Known rows, with every step that occurs:
sasuz gidu: [  2   8   4  -6  -2   1   8   1 -24  15   2  -6  -2   2   4  -5  -5  -5
   1   0 -13   1   1   0   4   9  -3 -18   9   1   4  -8   3  -6   4   1
  -3   3]
gidu sasuz volu luveg: [ -4   1  -5   4 -12 -48  12   4 -27   3  -7   0  -6   1  10  -2  -4  35
  -2  -7 -17 -23  -5 -13   6   2 -11  -7   1   9  -7 -17  -2  -6 -14   4
  10   7]
toki terad gidu segan: [ -2  10   7   0   3  19  15 -11  -9   8 -10   5 -19 -13 -15   6  -5   7
   7   7  -9 -15   6 -21   8  10  -1   2   7  -8 -17  -4  -6  10 -14  -9
 -11  -8]
lalev gidu segan folim luveg: [  7  26  -8 -12   0  23  10   2   1   6  -2   3  -8  -9   5   9  -6   5
  -1  -3   2 -40  -5  15  10  20   8 -26  17   9 -14   2  -4  24 -25  12
  -6  -2]
terad gidu segan folim luveg: [  0  18   1 -14   1  22  16   4 -12   7 -12   3 -10 -17   6   8  -8   9
  -4  -3   1 -37   3  -1   7  12   0  -3  16   2 -13   8  -7  25 -22   7
  -8   3]
volu toge gidu segan folim: [ -6  24  -1  -4 -17  12   3  -2 -15  32 -16  -5  -8 -11  10 -12  -4   9
   3  -5  -7  -2  -6  28   8  23  -4 -18   9  18  -4  -3   3  22 -12  15
 -17   8]
volu luveg folim segan gidu: [ -1  26  -7  -9  -7   1   9  -9 -16  15  -3  -5  19   3   6 -19   2  12
  -3  -6 -14 -47   8 -15   8   3   9 -29  14   0  14  -9   1  27   9  17
  13   8]
toki terad: [  5   5   5   8   4   1   4 -11  -2   4   3   0  -1   1 -14 -12   2   8
   5   2  -5  -6   6  -5   3  10   8  -4   7  -3  -4 -11   1   2  -9  -3
  -8  -9]
lalev gidu: [  6   9  -8  -6   1  -3   9  -3   2  -1  11   2  -6   0  -8  13  -1  -4
  -5   0  -5 -21  -2  -6   4   9   2 -17   9   2  -6   4   1  -5  -7  -2
   3  -2]
segan folim luveg gidu sasuz volu toge: [  1   4 -12  -1 -24 -48  -1   2  -2  11  -2  -3   7  -9  21 -11  -1  46
  -3 -14  -9 -17  -4  25   6  10  -3 -22  13  26   3 -20  -5  15 -27  16
 -15  11]
toki terad gidu: [  2  -1   4   3   6  -3  12 -11  -5   1   1   4  -9  -5 -18   5   2   9
   2   3  -1 -17   7 -22  -2  10   1   8   6  -7  -8   1  -6  -1 -12  -9
  -5 -10]
luveg folim segan: [  5  21  -3  -7  -1   1   6  -9  -2  11   3   0  13   8   0  -2  -1  -4
  -6  -5 -14 -36   9   1  10   1   4 -10  13  -1   3  -4  -1  25  -6  16
   2   9]
segan folim: [  4  10  -5 -10   3   3   4   1 -10   5   0   1  -4   0   0  -6   0  -2
  -3  -6   0 -10  -1   3  -1  18   8  -7  10   4  -5   2   0  13 -11  14
  -4   7]
sasuz volu luveg folim: [  5  14  -9  -4 -13 -21   8  -4 -25  26  -5   2   5  -1  11  -6  -9  33
 -11 -10 -19 -50   4 -15   7  -1  -9  -4  10   7  -2  -7   4   0 -14  16
   8  10]
terad gidu sasuz volu: [ -6  -1  -5  -6  -3 -43  21   3 -19  -4  -4  -1 -10  -6   1  14  -2  18
  -6  -5 -14 -18   3 -26   4  -2 -14   4   2   0  -8  -3 -10  -7 -17  -8
   3   5]
toge gidu luveg folim: [ -8  16   6 -13  -7 -14  11   0 -21  37 -12  -9   2 -10  10  -6  -4  19
  -6  -4 -12 -18   0  15   4   4  -6  -4  16   5   6   1   0   5 -18  11
   2  13]
toge gidu sasuz: [-10   5   7   6  -2 -26  12   1 -17   6  -1 -16  -6 -10   3  -4   0   2
   1  -1 -13  17  -3  11   5   5  -8  -8   8   5  10 -12  -4  -6 -11   1
  -2   4]
toge gidu: [ -6   9   2   3   1  -1   5  -2 -13  18   1 -12  -4 -11   3  -5  -1  -3
  -1  -3  -8  12   0  12   2   6  -4  -8  10   4   9   0   3  -5  -6   4
  -4   4]
sasuz volu luveg: [  0   8  -8   0 -10 -26  10   0 -24  15  -6   1  -3   0   9  -4  -6  29
  -7  -8 -14 -28   0 -15  -1   2  -9  -7   3   7  -6  -2   2  -7 -11   4
   8   4]
sasuz volu luveg folim segan gidu: [ -2  25 -16  -7 -13 -18  10  -4 -21  23  -5  -2  17   8  16 -20  -1  28
  -9 -10 -18 -51   5 -22  10  -3   0 -31  12   3  13 -13   3  26  -2  18
  12  10]
volu luveg folim segan gidu sasuz: [ -6  21  -6  -3 -10 -21  14  -2 -20   4  -4  -6  16   4  10 -18   1  15
  -3  -3 -15 -42   4 -10  11   0   1 -29  17  -2  15 -21  -3  27   3  16
  15  10]
segan gidu: [ -4   8  -5  -7   2  -2   9   2  -5   5   0  -3  -2  -4   0 -14  -1  -6
  -3  -4  -4  -5   3 -13   2   8  10 -22  12   0   7   1   2  -4   4  -2
  -3   2]
toge volu luveg folim segan gidu: [ -7  28  -9  -3  -9  -3   5  -8 -18  22  -1   2  14   2  14 -22 -17  23
  -8  -7 -13 -50  -1 -26   8   4   1 -33  17  12  14 -10   4  21   7  18
  11  10]
folim segan gidu sasuz volu toge: [ -9  11 -16   0 -21 -51   6  -1  -9   2  -8  -4  10  10  13 -16   3  24
   0 -13 -17 -20  -2  -9   6  -2  -1 -34   4  15  11 -19  -1  20  -3   7
  -5   7]
toki terad gidu sasuz volu toge: [ -3  -7  -4  10 -14 -55  13  -7 -11   1  -3   7  -8   0  -5   5   3  47
   2  -3 -15 -26   2 -19   3   3  -9   3   2   7 -10 -15  -8  -2 -22  -6
 -11  -6]
volu toge gidu: [ -5   6   0   7 -14 -18   3  -4  -7  23  -2  -7  -1  -8   4  -6  -1  12
   0  -7 -15   0  -2  20   2  10  -6 -11  10  15   6  -1   2  -7  -5   5
 -15   5]
volu luveg folim segan gidu terad: [ -4  22  -6   2 -11  27   8   1 -21   8   3  -6  28   3   5 -19  -6  -5
  -9 -12 -11 -51   4 -16  14   5   8 -26  13   0  10  -3   5  24   8  15
  15   6]
luveg folim segan gidu sasuz volu toge: [ -5  17 -17  -2 -23 -46   8  -3 -11  12  -8  -1  16  14  15 -17   3  31
  -5 -14 -21 -45   3  -6  14  -7  -1 -31  11  13  14 -26  -1  26  -6  17
  -7  10]
folim segan gidu sasuz volu: [ -9  12 -12  -4  -6 -38  13   1 -15  -2  -5  -6   7   8  10 -15   3  11
  -3 -10 -12  -9   0 -19   6  -4   3 -30   4   3  11 -19   2  22  -4   2
   2   6]

Rows:
[  1  20  -9  -3 -17 -41  12  -6 -26   9  -7  -2  13  12  12  -4  -4  36
  -5  -7 -25 -52   5  -8  12  -6 -10 -16   7   6   3 -25  -2  24 -14  18
  13  11] -> gidu sasuz volu luveg folim segan
[ -7  14  -5  -3  -1 -21   9   1  -6  -9  -1  -8   5   6   4 -13   5  -8
   1  -5  -8  -5   2  -7   6   3  11 -31   9  -1  13 -14  -4  24   3   2
   4   4] -> folim segan gidu sasuz
[ -3  15   5 -11   1  16  20   1 -11  10 -16   2 -17 -13  -4  15 -11  -8
   0   2 -11 -20   4 -18  11   9  -6  -1   5  -5 -18   8  -8   2  -8  -5
  -4   2] -> terad gidu segan
[ -4   2   5  -8   2 -15  19  -4  -8  12 -12   5  -7  -5 -14   4   0  28
   2   7   0 -19   5 -17  -6   9   2  11   7  -9 -15   4  -8   1 -17 -10
   4  -5] -> toki terad gidu luveg
[  2  23   5 -16  -4  30   7   7 -28  22 -12  -5  -7  -6  16 -13 -10   8
   4  -3  -3 -17  -3  20  10  18  -1 -27  14   8  -6 -12  -2  29 -15  13
 -11   4] -> sasuz gidu segan folim luveg
[ -4   8   0   2  -5 -12   6  -2 -20  13  -3   4  -6  -4   6  -4 -22  21
  -2  -7 -11 -25  -8 -21  -1  10  -7  -8   8  14  -6  -3   3 -14  -2   3
   8   7] -> toge volu luveg
[ -8  20  -9 -10 -27 -42   7  -2 -15  46 -17  -2  18   7  17  -8  -4  46
  -5 -13 -24 -35   3  20   5  -4 -14 -16  11  17   8  -8   6  25 -20  20
  -5  14] -> sasuz volu toge gidu luveg folim segan
[-12   5  -1   2 -11 -30   4  -2 -14  13  -3 -10  -4 -16  11  -3 -23  29
  -1  -3 -17   0  -9 -10   6  12 -14 -21  11  18   1 -21  -4 -11  -1   3
   8  14] -> toge volu luveg gidu sasuz
[ -3  18  -9  -7   3   0   9  -3  -2   2   3  -5   9   5   1 -14   2 -13
  -3  -6  -5  -9   3 -11   2   5  13 -30   8  -2  12  -3   2  20   6   3
   1   7] -> folim segan gidu
[  4  15  -6 -21  -5 -11  14   1  -4  16  -3   5   0   2  -5  13  -4  17
  -9  -2  -7 -51   1  -1   8   8   0 -14  15   3  -9   5  -2   1 -17   9
  12   6] -> lalev gidu luveg folim
[ -8  18  -5 -16  -2 -12  14   4  -6  14 -12  -5  10   8   5 -13   0   5
   0  -5  -3 -12   1  -9   0   6   9 -26  10  -2   7   0  -1  25   0   0
  10   9] -> folim segan gidu luveg
[ -4  -4   0   8  -3 -40  19  -7 -18  -5  -3   3  -9  -5  -7   5   5  33
   3   1 -10 -16   4 -28   2  -2  -8   7   3  -1  -9 -14  -9   0 -24 -10
  -4  -9] -> toki terad gidu sasuz volu
[  0   3   3   9  -7  21  -4   4   6   4  10  -8  15 -19   6  -5 -12  -8
  -6 -13  -1  -2   3  15   8   5   5 -11  14   7  -1   3  -3  -7 -10   0
  -4   2] -> folim luveg gidu terad
[-11   5 -11   1  -9 -45  16   2 -31   4 -11  -7  -2  -1  12 -14   0  34
  -2  -5 -14 -19  -2 -27   6  -2  -3 -26   6   7   7 -19  -2  -5  -5   2
  10   5] -> segan gidu sasuz volu luveg
[ -6  18  -4   4 -22 -14   8  -2 -19  37 -21  -3 -11 -11  13  -7  -9  23
   2 -10 -23  -4  -4  12   8   1 -16 -18   3  19  -3  -8   4   1 -15   5
 -19   6] -> sasuz volu toge gidu segan
[ -6   4  -8   7 -19 -33   5  -5 -15  30  -5  -4   0  -5  12  -6  -3  28
  -4 -14 -19  -3   0  12   3   3 -12 -12   6  20   6  -4   5  -9 -14   7
 -15   4] -> sasuz volu toge gidu
[  1  22  -1 -12   0  25   7   2 -12  12 -13   4 -14  -5   2  -6  -8  -4
   0  -3  -6 -11  -5   6  12  21   3 -13   8   2 -14  -3   0  23 -13  11
  -6   8] -> gidu segan folim
[ -6  17  -4   2   1  25   5   2  -6  -3   7  -6  18   3   1 -16  -6 -27
  -4 -12  -1 -12   2 -10   5   4  13 -23   7  -1   6   3   4  18   8   5
   2   0] -> folim segan gidu terad
[ -4   0  -3   3 -13 -44   5   2  -2   8  -1  -9   2 -15  15  -4  -4  29
  -5 -10 -13  -2   0   9   9  -4  -6 -18  12  10   5 -19  -6  -2 -25  -1
  -4   7] -> folim luveg gidu sasuz volu
[  6  24 -12  -5 -16 -19   8  -8 -20  23  -4   4  16   9  10  -8  -6  30
  -9  -9 -22 -56   7 -12   7  -5  -6 -14   6   5  -1 -11   3  23 -13  19
  13  13] -> sasuz volu luveg folim segan
[ -8   8  -4 -19   0 -15  12   9 -10  15 -13  -3  -2  -1   3 -14   0   9
  -2  -3  -1  -8   0 -10  -1  10   7 -19  11   0   4   4  -2  -4  -1   0
   6   6] -> segan gidu luveg
[ -4   1   0   1  -3 -25   7  -1   1   0   1  -8  -1 -10   3  -2  -3  -1
   0  -1 -13  16  -2   8  10   8  -2 -18  10   5   4 -18  -6  -4  -7  -4
   0   8] -> luveg gidu sasuz
[ -1  13   1 -21  -5 -12  12   2 -12  22 -13   3   2   0   1  -2  -9  18
  -8  -5 -12 -34   3   3   6   6   0   0  15   1  -5   2  -1   1 -14   7
   5  12] -> gidu luveg folim
[  2  25 -10 -22  -7  -8  11  -2  -1  17  -2   3  11  12  -2  12  -1  12
  -9  -2  -9 -51   3   4   7   4   1 -20  14  -1  -5   3  -1  26 -12  11
  13  10] -> lalev gidu luveg folim segan
[  0  -1  -9   4 -20 -53   8   2 -12   4  -7   1  -5   5   7  -1  -3  31
  -2 -10 -20 -19  -3  -1   7   2  -9  -9   3  16  -5 -14   0  -9 -14   3
  -9   7] -> gidu sasuz volu toge
[ -5  -1 -11   5 -25 -55   2  -2  -4  13  -5  -2   1  -6  11  -5  -4  32
  -4 -10 -23   1  -3   9   9   3 -10 -20   3  18   3 -20  -3  -8 -11   2
 -11  11] -> luveg gidu sasuz volu toge
[ -2   6 -12  -2  -6 -42  17   1 -11  -5   5  -1  -7   4   0  15   0  16
  -4  -3 -12 -20  -6 -12   8   3  -9 -19   6   9  -7  -9  -2  -4 -17   1
   3   1] -> lalev gidu sasuz volu
[ -1   4   7   4  -8  27   4   8 -29  10   6  -6   6   4   2  -8 -13 -21
  -1  -9  -8  -1  -2   1   6  12  -3 -14   5   3  -6  -1   2  -9   3   1
  -3   1] -> sasuz gidu terad
[ -7  21  -4   4 -17 -43  13  -6 -36  25  -7 -14  14   1  17  -9   0  39
  -5 -10 -25 -31   0   4  10  -7 -16 -16  11  11  14 -24   0  27 -18  22
  10  12] -> toge gidu sasuz volu luveg folim segan
[ -2   6   5 -14  -2 -11  14  -8 -10  20  -9   6  -3  -4 -13   2  -3  34
  -2   3  -3 -41   8 -16   1  11  -3  12  12  -5 -10   1  -7   9 -23   2
   3  -3] -> toki terad gidu luveg folim
[ -3  23 -11 -10 -16   1   5  -2 -21  32 -17  -3  -7 -15  15 -11 -11  28
  -4  -6 -13 -11  -4  -1   8  15  -7 -26   3  12 -12 -13   1  22 -16  10
   4  15] -> sasuz volu luveg gidu segan folim
[  3  15   2  -5   3  26  13  -5  -8   8 -11   7 -11 -17  -3  -2  -2  24
   5   3   6 -34   4  -1   4  16   6  -1  13  -1 -15  -4 -10  30 -29   3
 -16  -9] -> toki terad gidu segan folim luveg
[  5  13  -3  -3 -12  -5   7  -5 -17  16  -3  -1   3  -1   1  -7  -8  17
  -7  -3 -18 -48   5  -6   9   6  -2  -5  13   3  -2  -6   1   1  -4  14
   8   9] -> volu luveg folim
[  0  12   3 -23  -8  -8  13   4 -30  37 -12  -6   4   6   6  -6 -10  18
  -4  -1 -15 -26   3   7   7   9  -6 -15  14   2   0  -8   0   4  -6   9
   4  15] -> sasuz gidu luveg folim
[ -3  20  -1 -18   4  21  18   4 -15   9 -14   4 -17 -10  -2   8  -8  -6
  -2  -2  -1 -22   1 -12   5  20  -1   0   7  -2 -18   6  -6  21 -14   6
  -6   5] -> terad gidu segan folim
[ -1   0  -9   6 -24 -54   2   1   3  10  -4  -4   6  -9  18  -5  -2  45
  -2 -12 -18 -15   0  18  12  -2  -9 -23  12  20   5 -19  -6  -5 -22   2
 -14   8] -> folim luveg gidu sasuz volu toge
[ -2  19   0 -27  -5 -12  17  -1 -10  19 -13   2  10   2  -2  12  -5  14
  -9  -2  -9 -49  10  -9   3   0  -5   1  14  -6  -5   6  -8  26 -15   9
  13  13] -> terad gidu luveg folim segan
[ -6   9  -2   3 -10  -9   0  -7 -10  24   0  -5  -2 -14   8  -8 -24  22
  -4  -6 -15  -4  -8 -12   3  12  -9 -20   9  16   0 -11   0 -14   2   4
   7  10] -> toge volu luveg gidu
[  6  13  -4  -4   1   1   5   1  -5   5   2  -2   3  -7   7  -7  -1  11
  -8  -6   5 -24   1  15   0  17  11  -8  19   7  -3   0  -2  17 -21  15
  -6   3] -> segan folim luveg
